What can hang from each mark:
H: E L
T: E R
L: A H
A: S
R: T
X: E
S: A H
E: A H T X

Every row comes from one small tree of marks. The marks that hang from a mark follow it in brackets, in alphabetical order. Every link used is in the known rows. Which tree was each row made from?
Known rows:
X(E(A(S) T(R))): [ 1.402  0.447  0.385 -3.047  1.066 -0.304 -2.893  0.974 -1.878  3.679
 -1.583  0.972 -4.545  0.802  1.598  3.239  3.986  1.170 -0.294  1.035
  3.321]
R(T(E(A(S) H(L) X))): [-0.734 -1.198 -1.001 -3.000  5.075 -2.691 -2.438  0.968  1.546  1.731
  0.505  2.009 -1.747  0.383 -1.064  3.429  0.995 -0.050 -1.151 -0.945
  2.930]
E(A): [-0.646 -0.527 -0.058 -0.783  1.834 -0.593 -3.449  1.255 -2.468  0.995
  2.548  0.226 -2.741  0.446  0.072  2.228  4.059  1.931 -1.855 -1.025
  3.369]
R(T(E(A(S(H))))): [-0.677  0.595  0.422 -3.511  4.312 -0.694 -1.539  1.076 -0.379  0.332
  0.736  1.888 -2.727 -0.286 -1.336  2.547  2.282  2.276  0.176 -0.459
  3.584]
S(A H(E(T))): [-1.005  1.413  0.401 -2.860  6.433  0.559 -1.500  2.232 -1.961  0.346
  4.248 -2.155 -0.055 -0.520 -1.552  0.603  5.823  2.250 -1.610 -0.592
 -0.109]
E(A(S) X): [-1.510 -3.537 -1.083 -1.856  2.748 -2.093 -1.801 -0.024 -0.990  2.065
  1.783  1.283 -1.202 -0.135  1.873  2.583  3.177  2.147 -3.720 -0.635
  5.109]
E(A(S) H(L) T X): [-1.275 -4.636 -2.316 -2.874  5.865 -3.052 -2.013  0.464  1.163  5.179
  0.136  0.801  0.784  0.369  1.976  2.980  1.678 -0.431 -3.878 -1.828
 -0.169]
E(H): [ 0.730  0.275 -0.935 -1.741  3.183 -2.362 -5.871  1.536  0.206  1.428
  2.689  0.772 -1.130  0.299 -1.602  1.091  7.008  2.563 -0.697 -3.330
  2.914]
L(H(E(A T))): [ 0.041  2.297  0.608 -1.122  2.520 -0.681 -2.031  1.858 -0.091  3.028
  0.783 -2.344 -3.592 -0.711 -1.779  3.189  5.201  0.120  0.844 -1.038
 -0.626]
H(E(T(R) X) L(A(S))): [-1.942 -2.134 -0.138 -0.921  4.099 -3.624 -3.361  1.904  2.035  2.647
  0.835 -0.427 -1.704  2.014 -0.418  1.045  1.579 -2.813 -3.621  3.298
 -0.608]
R(T(E(A(S) H X))): [-0.510 -0.654 -0.598 -3.139  5.264 -2.131 -1.736  0.640  1.246  1.454
  0.463  1.922 -1.346 -0.115 -1.015  3.945  2.199  1.334 -0.556 -0.952
  4.339]
A(S): [ 0.377 -1.857  0.385 -3.216  0.985 -3.474 -4.268  1.114 -1.038  1.833
  2.286  1.906 -3.156  0.596  0.462 -0.131  5.115  3.333 -1.492 -0.530
  4.302]
T(E(X) R): [-0.074  0.948 -0.138  0.043  1.249 -0.073 -5.568  1.043  1.706 -0.844
  2.372  0.803 -2.776  1.644 -1.938  3.836  3.005  0.020 -0.305 -0.241
  6.021]
S(A H(L)): [-1.773 -0.694  0.295 -2.887  3.489 -1.271 -4.090  1.537 -2.314 -0.355
  5.957 -0.363 -0.361 -0.187 -1.262 -1.596  4.031  0.911 -2.965 -2.362
 -0.104]
S(A H(E L)): [-0.955  1.136 -0.091 -2.177  4.780 -0.758 -3.455  2.666 -1.615 -0.184
  4.984 -1.487 -1.076 -0.132 -2.614 -0.760  4.308  0.569 -2.996 -1.056
 -0.641]
S(A H(E(T(R) X) L)): [-2.152  0.160 -0.632 -2.813  6.246 -0.496 -2.831  2.321  0.152  0.536
  4.461 -1.481  0.554  0.619 -1.274  0.682  3.205 -0.514 -3.179 -0.242
 -1.466]
L(A(S) H): [-0.522 -0.863  2.789 -1.472 -0.852 -3.727 -2.687 -1.013 -1.237  2.184
  2.176  0.016 -2.697 -1.745 -1.422 -1.216  5.569  0.475 -0.953 -0.245
  2.461]
H(L(A(S))): [-1.189 -3.204  0.837 -1.167  0.752 -4.586 -5.097  0.962 -1.187  1.538
  2.804  0.996 -2.935  1.209 -0.404 -1.940  2.822 -0.835 -3.333  0.588
  1.288]
E(X): [-2.000 -2.546 -1.325 -1.103  3.253 -2.232 -4.427  1.084  0.342  0.071
  3.447  0.469 -1.171  0.848  1.025  1.663  5.752  1.425 -1.717 -2.118
  4.643]
H(E L(A(S))): [-0.435 -0.860  0.587 -0.308  2.368 -3.883 -4.174  2.264 -0.243  1.635
  1.399 -0.378 -3.835  1.244 -2.031 -0.816  2.941 -1.211 -3.387  2.198
  0.578]

Write each row's tree:
[ 1.890  2.492 -0.176 -0.357  0.843 -0.828 -7.592  1.772  2.069  0.607
  1.906  1.255 -3.259  1.812 -4.078  2.733  2.531 -0.847 -0.310 -1.318
  2.864] : T(E(H(L)) R)
[ 1.286 -0.669 -0.682 -2.462  2.730 -2.040 -3.154  0.388 -1.135  3.395
  1.032  1.650 -1.193 -0.592 -0.641  1.875  4.503  3.262 -2.806 -1.896
  3.496] : E(A(S) H)
[-1.581 -0.523 -0.360 -2.058  4.787 -1.321 -1.991  1.184  0.374 -0.059
  1.385  0.948 -2.321  0.633 -0.485  4.219  1.935  0.631 -0.078 -0.285
  4.280] : R(T(E(A X)))
[-0.110 -2.042 -0.716  0.250  3.228 -2.498 -3.980  0.240  1.381  1.182
  1.138  0.501 -1.563  0.127 -1.895  1.741  2.588 -1.231 -2.110 -1.627
  4.183] : T(E(H(L(A(S))) X))
[-0.003 -0.742 -0.869 -1.960  5.282 -0.608 -2.616  1.421 -0.841  3.783
  1.002 -0.394 -0.174  0.114  0.217  3.441  4.623  1.444 -1.113 -2.068
  0.251] : E(A H T)
[ 1.539  1.440 -0.404  0.413  2.798  0.641 -3.620  1.056 -0.822  1.084
  1.005 -0.246 -2.768 -0.279 -2.760  3.897  3.437  1.067 -0.485 -2.238
  4.430] : T(E(A H))
[-2.830 -0.063 -0.941 -0.954  5.492 -0.429 -3.320  1.865  1.737  0.755
  1.783 -0.969 -0.222  0.457 -1.213  0.296  3.912 -1.048 -2.551 -0.305
 -1.105] : S(H(E(T(R) X) L(A)))
[ 1.211  0.876 -0.704 -0.810  1.965 -0.086 -3.928 -0.189  1.569  1.671
  0.443  1.883 -1.354  0.310 -2.281  4.665  1.789  0.840 -2.105 -0.597
  5.890] : T(E(A(S) H X) R)
[ 0.851  2.281  0.794 -1.481  0.974 -1.533 -2.377  1.277 -0.272  2.874
  0.850 -1.043 -4.193 -1.248 -2.286  2.170  4.987  1.201 -0.192 -0.867
  1.276] : L(H(E(A(S))))
[-2.294 -0.942 -0.004 -1.128  2.805 -1.213 -4.494  1.123 -0.786 -0.162
  3.388  0.143 -1.155 -0.139 -1.154 -2.079  4.826  0.358 -2.347 -2.506
  0.454] : S(H(L(A)))
[-2.081 -2.070  0.687 -1.547  4.569 -1.837 -0.982  0.133 -0.483  1.429
  1.399 -0.215 -0.100 -0.829  0.022 -0.475  5.237  1.598 -2.862  0.867
  2.430] : L(A(S(H(E(T X)))))
[-0.518  1.653 -0.297 -0.448  2.243 -0.953 -2.289  1.155  0.678  1.948
  1.476 -1.772 -2.953 -1.036 -1.829  3.271  5.266  0.215 -0.472 -1.833
  1.704] : L(H(E(A X)))
[ 0.437 -0.250 -1.336  0.188  3.901 -0.693 -4.367  0.927  1.452  0.336
  1.615 -0.008 -1.499 -0.011 -2.010  3.651  4.784  0.734 -0.412 -3.127
  5.479] : T(E(H X))
[ 0.619 -1.203 -0.660 -3.485  3.247 -2.501 -4.237  1.240  0.651  5.154
  0.230  1.834 -0.783  1.332 -0.034  2.433  1.267 -0.038 -2.855 -0.197
 -1.166] : E(A(S) H(L) T(R))
[-1.815 -1.790 -2.076 -0.398  5.877 -1.539 -2.627  3.059  0.904  2.809
  0.717 -1.699 -2.409  1.728  0.425  3.479  1.487 -2.123 -3.007  0.539
 -1.343] : H(E(A T X) L)
[-0.204  0.402  2.391 -1.336  1.741 -3.120 -1.031  0.274 -0.271  3.272
  0.586 -1.708 -2.834 -1.319 -1.756  0.180  5.299 -0.190 -0.407  1.532
  0.231] : L(A(S) H(E(T)))
[-1.005  1.396 -1.380 -1.158  4.255  0.406 -3.541  2.693 -0.230  0.803
  1.841 -0.714 -2.463 -0.020 -2.063  0.619  4.055  1.029 -2.368 -2.171
 -0.362] : S(H(E(A) L))
[ 0.272  0.040 -0.166 -3.308  4.345 -2.587 -3.055  1.436  0.676  1.839
  0.365  2.126 -2.745  0.599 -1.912  2.892  1.121  0.493 -0.452 -0.663
  2.250] : R(T(E(A(S) H(L))))
[-1.703 -1.518  0.568 -1.226  3.548 -2.016 -1.616 -0.014 -0.600  0.703
  1.820  0.235 -0.462 -0.974 -0.703 -0.970  5.533  1.990 -3.331  0.419
  3.729] : L(A(S(H(E(X)))))
[-2.037 -2.790 -1.399 -2.374  3.752 -0.747 -1.111 -0.376 -0.793  1.698
  1.790  1.422 -0.136 -1.098  1.562  1.771  3.776  2.921 -3.780 -1.997
  4.455] : E(A(S(H)) X)
[-0.631 -0.537 -1.012 -3.076  3.950 -1.399 -2.481  1.216  0.608  1.387
  1.395  1.055 -1.503 -0.558 -0.370  0.076  5.853  3.836 -2.143 -1.347
  3.546] : A(S(H(E(X))))
[-1.205 -1.141 -0.121 -2.800  4.517 -1.962 -1.468  0.823  0.452  0.776
  0.879  1.788 -2.464  0.392 -0.236  3.760  1.583  1.270 -0.507  0.234
  4.706] : R(T(E(A(S) X)))
